Each row was made from one path, in order. Every step used is in the known rows, and no mark comes twice. Write each row's path.
Known rows
bosud sezad vuba tino: [-4.76 -2.25 -1.53  5.25  4.30 -0.71  3.19 -1.47  3.82 -1.30  4.25 -2.91
  2.21  2.67  0.74 -1.11  0.55  4.00 -2.62  2.80 -2.92 -0.02 -1.02  3.46
  1.23 -2.59  4.57]
bosud sezad lapekeg tino ropi: [-1.17 -0.63 -1.34  1.95  4.60 -0.33  1.73 -2.57  0.26  2.75  0.73 -1.74
 -0.66  5.13 -2.75 -3.64 -2.14  4.91  0.11 -1.10  2.35 -6.61 -0.08 -1.01
  2.59 -0.04  6.51]
ropi vuba tino: [ 1.88  0.84  0.35 -4.77 -2.74 -1.16 -2.94  3.06  1.94 -1.00  2.60 -0.36
 -0.83 -2.78  3.62  0.80  3.52 -2.55  0.36  0.20 -2.04  4.32 -1.72  3.40
  0.37 -0.55 -4.55]
bosud sezad vuba ropi: [-5.39 -2.55  1.10  5.22  3.87 -3.02  4.31 -0.64  3.58 -0.56  2.56 -1.23
  0.41  4.54  0.92 -0.78  1.38  2.31 -0.44  1.12 -2.48  0.43 -0.50  2.56
  1.01 -3.63  4.44]
geki vuba: [-4.52 -5.24  1.26 -1.14 -6.09 -2.58  0.66  0.53  2.70 -1.54 -0.22  0.69
 -0.71 -1.43 -1.59  3.12 -2.78 -5.28  3.14 -0.53 -3.96 -2.35  3.07 -3.04
 -3.90  2.47 -1.20]
fenoda lapekeg sezad vuba ropi: [-1.07 -2.25 -2.21  2.29 -2.78 -2.05  3.47  5.48 -1.94  3.13 -5.57  1.38
  0.65  4.05 -1.98  5.54 -3.81 -0.67 -1.68 -1.16  2.41 -0.44 -3.95 -2.84
 -2.05 -2.97  2.60]
fenoda lapekeg tino ropi: [ 0.76 -3.01 -3.62 -0.77 -3.50  1.80  1.90  1.70 -5.20  3.82 -7.14 -0.44
  3.96  2.17 -4.92  3.40 -3.95  1.27  0.11 -3.93  1.81 -4.58 -2.86 -4.10
 -0.38  0.06  0.04]
vuba ropi tino lapekeg sezad bosud: [ 3.63  2.28  3.30 -0.24  0.00 -1.00 -4.04  2.11  0.02  2.08 -0.02 -0.02
 -1.20 -3.22  4.14 -2.86  1.17 -6.48  0.53  1.52  1.65  3.56  1.50 -0.17
 -1.52  1.52  2.10]
vuba tino lapekeg: [ 1.88  1.36 -0.84 -0.18  2.03  1.59 -1.94 -2.87  1.07 -5.10  3.19 -2.31
  1.35 -5.83  2.89 -2.66  0.16 -3.50 -1.71  2.76 -0.13  0.85  1.84  2.69
 -1.30  0.87 -1.38]
bosud sezad: [-6.18 -4.27 -0.48  1.35 -0.97 -1.23  3.03 -3.71  3.37 -0.16  0.94 -4.16
  2.77  3.26 -1.84 -0.57 -2.90 -1.06 -1.75  0.10 -3.07 -2.60 -1.55 -0.53
  0.68  0.82  3.82]
lapekeg tino ropi vuba geki: [ 2.28 -0.97  0.35 -6.37  0.08  0.74 -0.42  0.45 -4.22  1.00 -5.64  4.90
  0.66  2.52 -3.28  0.85  1.57  3.35  3.26 -3.93  0.79 -1.99  1.89 -1.18
  1.65 -0.50 -3.85]
geki vuba ropi tino: [ 0.91 -3.84  3.77  0.12 -5.11 -3.50 -2.73  4.55  2.14 -0.47  2.42  1.77
 -3.71 -4.97  2.20  3.07  2.84 -6.66  4.38  0.09 -4.18  3.61  4.13 -1.62
 -5.99  1.79  1.10]
tino ropi: [-2.26 -2.39 -0.44 -3.01 -1.56  1.59  4.85 -1.86 -2.18 -1.34 -3.13 -1.67
  1.78  1.09 -0.45 -0.92 -0.89  0.76  3.15 -2.38 -0.88 -4.03 -0.44 -2.90
  1.94  2.84  2.39]
bosud sezad ropi: [-6.02 -1.29 -0.58  5.44  1.66  1.37  4.12 -4.47  3.55  0.33  2.00 -4.87
  2.90  5.14 -2.12  0.42 -0.21  3.88 -2.48  0.55 -3.30 -2.47 -0.81  1.68
  1.57  0.52  5.02]
ropi tino: [ 1.30  0.16 -0.92 -2.16 -4.15  1.64 -1.26  0.67 -0.95  0.44  0.33 -4.42
  1.07 -2.55  0.58 -1.67  0.90 -3.17 -1.70 -1.07  0.24  2.05 -2.15 -0.17
 -0.68  3.13 -0.76]
lapekeg tino ropi: [-0.52 -1.87 -1.73 -3.54 -0.36  2.60  2.77 -0.79 -3.47  0.61 -7.55  0.01
  3.79  4.60 -4.78  0.00 -1.02  1.85  1.37 -4.50  2.56 -5.65  1.02 -1.40
  0.19  2.10 -0.77]
vuba ropi: [-1.13 -2.20  2.24 -1.50 -2.48 -3.21  1.77  2.07  1.78 -2.10 -1.51  0.06
 -1.11 -0.93  0.51  1.84  2.29 -7.01  1.91 -1.24 -1.93  0.62  0.98  1.74
 -3.58  0.19  0.03]
bosud sezad vuba tino lapekeg fenoda: [-4.00  0.29 -1.37  8.56  7.18  0.63  1.73 -4.94  2.02 -0.07  6.64 -2.11
  2.27  0.17  0.60 -3.51 -0.65  6.72 -2.67  3.68 -3.22  0.56 -0.91  2.80
  2.37 -2.92  4.48]
sezad ropi vuba tino: [ 0.66  3.84  0.03  0.99  0.17  2.47 -0.26  1.39  1.66 -0.62  2.88 -1.67
  0.09  0.29  2.09  2.01  5.73  3.38 -0.97  0.12 -2.03  3.02 -0.86  5.34
  1.04 -0.56 -2.25]
sezad ropi vuba geki pusod: [ 0.66  1.75  0.75 -0.25 -0.31 -0.14 -1.81 -0.45  2.61 -0.45  0.86  2.87
 -2.61  0.74 -2.65  3.96  3.29  4.35  0.15  1.66 -1.64  1.95 -0.91  1.90
  1.67 -1.22 -4.87]
fenoda lapekeg tino ropi vuba geki pusod: [ 4.29 -3.10 -2.89 -2.34 -3.03 -0.73 -3.07  2.74 -3.41  4.05 -5.89  4.54
  0.21  0.34 -6.04  5.26 -3.03  3.02  1.20 -1.18  1.54 -1.19 -3.46 -5.09
  0.50 -1.61 -3.45]
fenoda lapekeg tino: [-0.05 -2.80 -3.85 -0.41 -4.93  0.45  0.61  2.05 -3.06  3.46 -7.13 -1.13
  4.32  1.90 -6.11  4.31 -4.75 -1.76 -2.30 -3.29  1.72 -3.78 -3.24 -2.08
 -1.97 -0.60 -2.75]
tino ropi vuba geki pusod: [ 2.08 -2.21  0.81 -5.65 -0.98 -1.53 -1.31 -0.29 -0.71 -0.79 -0.84  4.85
 -3.26 -1.14 -0.35  1.25  0.87  3.08  4.84  0.41 -1.47  0.81 -1.04 -3.69
  3.39  0.32 -2.33]
ropi vuba: [-1.16  0.80  1.28 -5.58 -4.31 -1.84 -0.71  1.28  0.78  0.25 -0.39 -0.28
 -0.61  0.84  1.79  0.08  0.61 -2.74  1.00 -2.22 -0.50  2.14 -2.59  0.99
  2.24 -0.47 -6.36]
vuba ropi tino: [ 2.94 -0.51  2.25 -1.06 -2.60 -1.55 -1.46  3.57  0.18 -0.16  0.89 -1.37
 -1.89 -3.53  2.62  0.30  4.91 -6.04  0.94 -0.85 -1.12  4.45  0.09  1.60
 -3.36  1.42  0.99]
vuba tino lapekeg sezad ropi: [ 2.10  2.62 -1.37  1.84  3.50  3.44 -0.73 -1.93  0.65 -3.32  0.91 -1.36
  1.39 -1.79  1.85 -0.34 -0.04 -0.19 -3.46  2.41  2.28  0.58  1.96  1.77
 -1.82  1.37  1.75]
lapekeg tino ropi vuba geki pusod: [ 3.22 -1.97 -0.64 -5.63  0.10  0.01 -2.44  0.40 -1.84  1.12 -6.22  4.89
 -0.41  2.62 -5.16  1.91  0.54  3.90  2.55 -2.21  2.55 -1.73  0.38 -2.35
  1.46  0.35 -4.81]

Write each row's path
[-1.40  3.12 -2.14  2.52  0.88 -0.72  1.00 -1.47 -0.80  3.34  2.93 -0.74
 -2.62 -1.59 -3.86 -2.71 -2.99  2.01  0.73 -0.46  0.24 -5.85 -3.07  0.19
  0.85  1.04  2.30]	sezad lapekeg fenoda
[-0.37  2.74  1.74 -0.96 -0.21  0.83  0.42 -0.13  0.06 -0.62  1.25  2.94
 -1.56  0.91 -0.54  2.82  4.07  3.80  0.57 -0.45 -3.26  1.56  0.68  3.02
  1.83 -1.84 -3.88]	sezad ropi vuba geki
[ 3.83  3.48  0.34 -0.30  2.66  1.74 -2.32 -1.54 -3.49 -0.87  0.66  1.72
 -1.12 -1.70  1.96 -3.35 -0.74  0.99 -2.53  1.70  3.94  3.43  0.86 -1.59
  1.16 -0.62 -0.92]	ropi tino lapekeg sezad vuba geki
[-0.73 -5.43  0.46 -0.72 -2.84 -0.69 -0.14  1.83  1.81 -2.66  2.41  1.27
 -1.25 -4.99  1.24  2.93  0.54 -1.66  4.61  1.24 -5.53 -0.82  4.41 -2.36
 -3.97  3.11  3.50]	geki vuba tino ropi
[ 2.21 -2.12  4.03  0.32 -2.48 -2.95 -3.43  3.23  0.83 -0.25  1.32  3.00
 -4.11 -3.75  2.96  1.87  0.80 -6.40  3.23  0.67 -0.67  3.92  5.30 -3.60
 -5.60  1.58  1.97]	geki vuba ropi tino lapekeg sezad
[ 3.39  3.43  0.33 -0.71 -0.10  2.97 -3.12 -3.10 -2.15 -1.15  2.41 -3.70
  0.57 -4.42  3.29 -5.30 -0.12 -2.87 -2.10  0.24  2.85  2.98 -0.18 -0.62
  1.13  2.12 -2.73]	ropi tino lapekeg
[ 0.92  1.21 -0.81 -0.48  1.58  1.34 -2.69 -1.02  2.01 -1.05  0.06 -1.33
  2.24 -3.42  2.15 -2.35 -3.02 -4.21 -2.30  3.82  1.18 -0.94  1.80  1.04
 -1.31  2.22  2.06]	vuba tino lapekeg sezad bosud
[-3.67 -0.09 -1.34  0.45 -1.74  2.37  4.75  0.36  0.53  0.79 -6.41 -1.44
  2.04  7.35 -4.01  3.89 -2.13  1.14 -3.07 -1.84  2.62 -3.40 -0.89 -0.84
 -1.35  2.54  3.23]	lapekeg sezad ropi
[ 2.24  3.24  0.34 -1.21 -0.69  2.55 -4.19 -1.22 -1.14  2.82 -0.66 -2.83
  1.71 -2.11  2.55 -5.47 -3.32 -3.61 -2.31  1.48  4.04  1.07 -0.36 -2.28
  1.35  3.50  0.37]	ropi tino lapekeg sezad bosud
[ 1.95  0.93 -1.37 -0.82  1.84  1.56 -1.40 -1.56  0.45 -3.56  0.13 -0.98
  1.33 -2.95  1.92 -0.92 -1.60 -3.20 -2.93  2.14  2.44  0.61  1.68  0.50
 -2.32  1.64  0.87]	vuba tino lapekeg sezad
[-4.70 -4.33 -0.69  4.27  3.91 -3.20  1.24 -3.41  4.61 -1.30  2.15  1.70
 -0.54  3.28 -3.94  0.78 -2.15  5.13 -1.50  4.21 -2.58 -1.01 -1.33 -0.04
  2.03 -3.34  1.99]	bosud sezad vuba geki pusod
[-0.05 -0.13  1.22 -5.50 -1.88  0.59  1.96  0.10 -2.35  0.26 -1.32  0.40
 -0.40  1.39  2.66 -1.17  1.26  2.02  4.49 -2.95 -0.73  0.02 -1.64 -2.11
  4.15  0.99 -1.08]	tino ropi vuba
[-2.37 -5.34  3.75 -0.06 -4.91 -4.82 -0.12  3.37  3.18 -1.66  0.72  2.87
 -3.11 -2.68  0.26  4.14  0.87 -7.16  5.16 -0.16 -4.78  0.38  4.77 -1.51
 -5.96  1.06  0.57]	geki vuba ropi
[ 2.25 -1.63  4.27  1.00 -2.61 -2.85 -3.76  2.01  1.13 -1.23  4.00  2.07
 -4.08 -5.95  3.75  0.67  1.97 -6.68  4.05  0.96 -2.43  4.25  5.30 -1.83
 -4.75  1.06 -0.25]	geki vuba ropi tino lapekeg
[ 1.21  6.79 -0.55  6.44  2.54  6.21 -0.57 -4.64 -2.49  1.43  4.16 -3.74
  1.55 -2.39 -0.23 -2.61  2.39  5.22 -2.56  0.55 -0.23  1.70 -0.88  2.03
  1.87  1.84 -0.10]	sezad ropi tino lapekeg fenoda
[ 2.06  6.03  0.03  4.08  2.28  5.80 -0.36 -3.72 -1.47 -0.51  2.85 -4.37
  0.94 -1.07  1.77 -2.83  2.95  2.95 -2.75  0.38  1.95  1.89  0.21  2.20
  1.81  1.57 -1.02]	sezad ropi tino lapekeg
[ 1.30  2.63 -2.05 -1.55  1.28 -0.52  0.16  0.81 -0.95  1.69 -2.63 -0.17
 -2.09  3.04 -4.34 -2.36 -1.87 -0.12 -0.57 -2.34  6.08 -6.91 -0.09  1.38
  0.00  0.18 -0.88]	sezad lapekeg tino
[ 0.38  5.55  1.11 -0.13  2.71  2.72  0.17 -3.58 -1.29 -0.54 -1.86  0.28
 -0.02  3.86  1.54 -1.65 -2.01  1.16 -2.31 -0.48  5.28  0.41  0.75 -0.89
  2.37 -0.13 -2.53]	tino lapekeg sezad ropi vuba
[-0.56  2.98 -1.13  3.37  5.73  1.12  1.48 -1.61  0.45 -4.57  3.31 -0.65
  1.11 -1.44  3.27 -3.20  1.40  2.52 -1.89  2.71  1.41  1.02  0.79  4.74
  1.07 -3.04 -2.37]	sezad vuba tino lapekeg
[ 0.03 -0.94  0.85  2.95  0.24  0.82 -1.75  0.14  2.44 -2.78  2.67  1.57
 -1.18 -3.05  1.42  2.86 -0.75 -1.30  0.56  2.68 -1.63  0.62  5.51 -1.22
 -4.52  1.71  1.99]	geki vuba tino lapekeg sezad ropi
[ 3.27 -2.20 -1.98 -3.04 -2.79  0.00 -0.79  2.42 -5.64  3.82 -5.19  4.39
  1.45  0.21 -3.93  4.09 -1.98  2.66  1.75 -3.11 -0.23 -1.65 -1.95 -4.08
  0.63 -2.55 -2.38]	fenoda lapekeg tino ropi vuba geki
[ 1.36 -1.26 -2.31  2.40 -2.89 -1.16  1.38  6.60 -2.87  4.27 -4.15  0.51
  0.24  2.18 -0.59  4.51 -2.21 -0.05 -2.35 -0.84  3.01  2.02 -4.64 -3.15
 -1.97 -2.28  3.10]	fenoda lapekeg sezad vuba ropi tino
[ 3.47  3.65  1.31 -3.67  0.62 -0.23 -4.28  0.07  0.73 -2.27  4.44 -0.09
 -1.16 -4.22  5.79 -2.01  2.53 -2.41  0.01  1.01  0.02  5.20 -0.07  3.04
  1.77 -1.50 -6.01]	ropi vuba tino lapekeg
[-5.56 -2.47 -0.71 -3.23 -4.78 -0.76  1.38  1.93  2.69  4.58 -7.85 -1.27
  3.60  4.64 -3.15  0.25 -6.98 -4.99 -0.91  0.28  1.28 -5.70 -1.22 -2.71
 -0.23  4.04  3.18]	lapekeg sezad bosud
[-1.72 -5.33  0.25 -0.22 -4.57 -2.14 -1.51  2.44  3.62 -2.72  2.54  0.64
 -0.68 -5.31  0.10  3.92 -0.22 -4.85  2.34  1.79 -5.32  0.07  3.90 -0.48
 -5.85  2.31  0.81]	geki vuba tino
[ 2.64  3.30  1.24 -4.02  0.09 -0.41 -5.51  1.69  1.89  1.44  1.80  0.82
 -0.07 -2.43  5.31 -2.49 -0.08 -2.83 -0.06  2.16  0.65  3.44 -0.21  1.75
  2.08 -0.06 -3.25]	ropi vuba tino lapekeg sezad bosud
[-3.46 -1.20 -0.02  0.16  1.94 -1.93  3.70 -0.72 -0.27 -3.28 -0.65  4.56
 -0.70  0.71 -2.19  0.61  0.02  2.83  0.31  1.12 -2.38 -1.75  1.07  2.15
  0.89 -4.13 -2.67]	sezad vuba geki
[-3.36 -0.89 -0.58  2.72  2.34 -2.29  1.67 -2.66  3.16  1.10  4.02 -3.28
 -1.76  2.70 -0.96 -3.36 -3.10  0.88 -1.12  0.92  0.26 -4.77 -1.68 -0.10
  2.03 -0.40  5.84]	bosud sezad lapekeg
[-0.37 -5.53 -0.84 -3.00 -2.80 -3.45 -2.34 -1.88  3.64 -3.43 -2.25  4.64
 -2.39 -3.07 -6.95  4.08 -2.95 -2.36  0.34  3.75 -2.05 -1.78 -0.39 -2.46
 -1.96  0.96 -3.37]	vuba geki pusod
[ 4.51  2.40  3.02  0.18  0.58 -0.61 -2.89  0.48 -1.04 -1.53  2.72 -0.89
 -2.10 -5.35  4.74 -2.86  3.93 -5.89  0.75  0.30  0.94  5.17  1.81  1.19
 -1.92  0.43 -0.53]	vuba ropi tino lapekeg
[-2.27  2.97 -0.41  2.64  1.79  2.04  0.20 -7.53 -2.22 -0.10  1.72 -0.91
  2.00 -3.28 -1.70 -3.92 -4.42 -0.03 -0.87  0.24 -0.65 -2.21 -0.48 -1.02
  1.51  1.17 -2.68]	tino lapekeg fenoda
[ 1.74  3.84  2.02  3.66  4.27 -0.37  0.68  1.20 -1.02 -1.67  2.85  0.45
 -1.78 -0.87  4.62 -3.50  4.32  0.50  0.12  0.98  2.15  4.71  0.56  3.57
  0.66 -3.58 -1.44]	sezad vuba ropi tino lapekeg
[ 4.05  2.91  2.28  2.24  0.93 -0.02 -3.04 -0.35 -1.98  0.73  4.03 -0.26
 -1.64 -6.35  2.90 -2.36  3.58 -3.55  1.00  0.24 -1.18  5.03  0.56  0.85
 -2.03  0.74  0.45]	vuba ropi tino lapekeg fenoda
[ 1.31 -0.05 -0.38 -5.48 -0.47  1.74  0.98  0.81 -3.63  1.85 -6.17  1.35
  2.02  4.55 -2.45 -0.24  1.00  2.65  2.31 -5.25  2.70 -2.41  0.19 -0.74
  2.28  0.63 -3.66]	lapekeg tino ropi vuba
[-0.06  1.77 -0.76 -0.95 -1.20  1.93  1.09  3.24  1.00  1.20 -2.93 -0.11
  0.33  5.01 -0.31  4.16  1.51  2.23 -2.64 -0.81  2.08  1.41 -1.11  0.95
 -0.58  1.15  1.34]	lapekeg sezad ropi vuba tino
[-2.82  0.06  1.46  2.46  1.94 -2.58  4.53  2.60  0.99 -2.09 -0.56  1.23
 -0.89  2.43  1.31  0.16  3.08 -0.41  0.94 -0.34 -0.27  0.88  0.10  4.14
 -0.65 -3.74 -1.06]	sezad vuba ropi
[ 2.13 -1.28 -2.59 -2.47 -3.50  0.99  0.13  3.00 -5.21  4.86 -6.01  0.84
  2.82  2.18 -3.03  3.17 -2.38  2.20  0.81 -4.15  1.87 -2.09 -3.55 -3.56
  1.16 -1.24 -2.18]	fenoda lapekeg tino ropi vuba
[ 0.52 -0.53  2.36 -7.01 -2.93 -3.31 -2.17  0.96 -0.12 -1.26  0.72  5.20
 -2.78 -1.99  0.29  1.58  1.56 -1.93  2.12 -0.59 -3.50  2.45  0.07  0.38
  1.19 -2.17 -6.48]	ropi vuba geki
[-0.63 -2.33 -4.37  2.46 -2.52 -0.26  2.57  4.95 -1.64  2.29 -4.24 -0.07
  2.25  2.35 -2.13  4.98 -4.45  0.83 -3.53  0.25  1.95 -0.74 -4.65 -2.29
 -1.85 -2.21  2.80]	fenoda lapekeg sezad vuba tino
[ 2.18  6.13  0.73  1.77  2.68  3.23 -1.36 -0.94  0.83 -1.66  4.33 -1.26
 -0.30 -0.90  3.83 -0.47  5.09  3.46 -1.21  0.94 -0.40  3.63  0.33  5.20
  2.04 -1.11 -3.49]	sezad ropi vuba tino lapekeg
[-1.35  0.91  1.73  6.40  6.32 -1.29  0.99 -2.20  1.59 -0.33  5.64 -1.80
 -0.53  1.65  4.01 -4.02  2.23  2.89 -1.18  2.39 -0.28  3.46  0.23  2.26
  2.06 -3.81  3.79]	bosud sezad vuba ropi tino lapekeg
[ 2.93  4.17 -0.30  0.65  2.14  2.91 -1.41 -1.20 -2.88 -0.15  0.00 -1.87
  0.15  0.00  2.96 -4.51 -1.00  0.47 -3.28  0.56  5.97  3.02 -0.74 -1.20
  1.57  0.56 -0.70]	ropi tino lapekeg sezad vuba
[-3.36 -0.34  1.49  2.67  2.30 -0.40  1.06 -3.07  2.85  0.71  4.20  0.05
 -0.41  3.39 -0.71  1.35  2.21  5.58 -0.98  1.04 -5.06  0.98 -0.16  1.81
  2.90 -2.23  1.90]	bosud sezad ropi vuba geki
[-7.02 -2.40 -0.81  4.75  2.94 -1.24  4.77 -2.82  3.22 -0.48  1.92 -2.98
  2.35  5.77 -0.75 -1.92 -1.57  3.76 -2.26  0.84 -1.59 -1.90 -1.76  1.61
  2.77 -2.58  3.20]	bosud sezad vuba
[ 2.23  2.34 -1.70 -1.83  3.04  0.71  1.42  0.18 -2.90  1.81 -2.74  0.37
 -2.07  3.13 -3.19 -3.38 -1.12  3.09  1.68 -2.93  5.87 -7.52  0.37 -0.51
  1.56  0.73  1.69]	sezad lapekeg tino ropi
[ 0.94 -2.29 -1.94 -1.86 -0.15  1.99  1.63  0.50 -0.32 -3.18  0.74 -2.02
  1.71 -3.55  1.83  0.31  2.19  0.14  1.25  0.50 -2.85 -1.06  0.56  0.67
 -1.10  2.78  3.92]	vuba tino ropi
[ 0.11  0.85 -0.29  0.38  4.51 -1.08  0.02 -1.18  0.04  3.68  1.93 -0.55
 -1.99  5.36 -0.76 -3.77 -0.53  5.49  1.03 -1.40  2.65 -3.83 -0.87 -0.61
  3.98 -1.25  4.24]	bosud sezad lapekeg tino ropi vuba
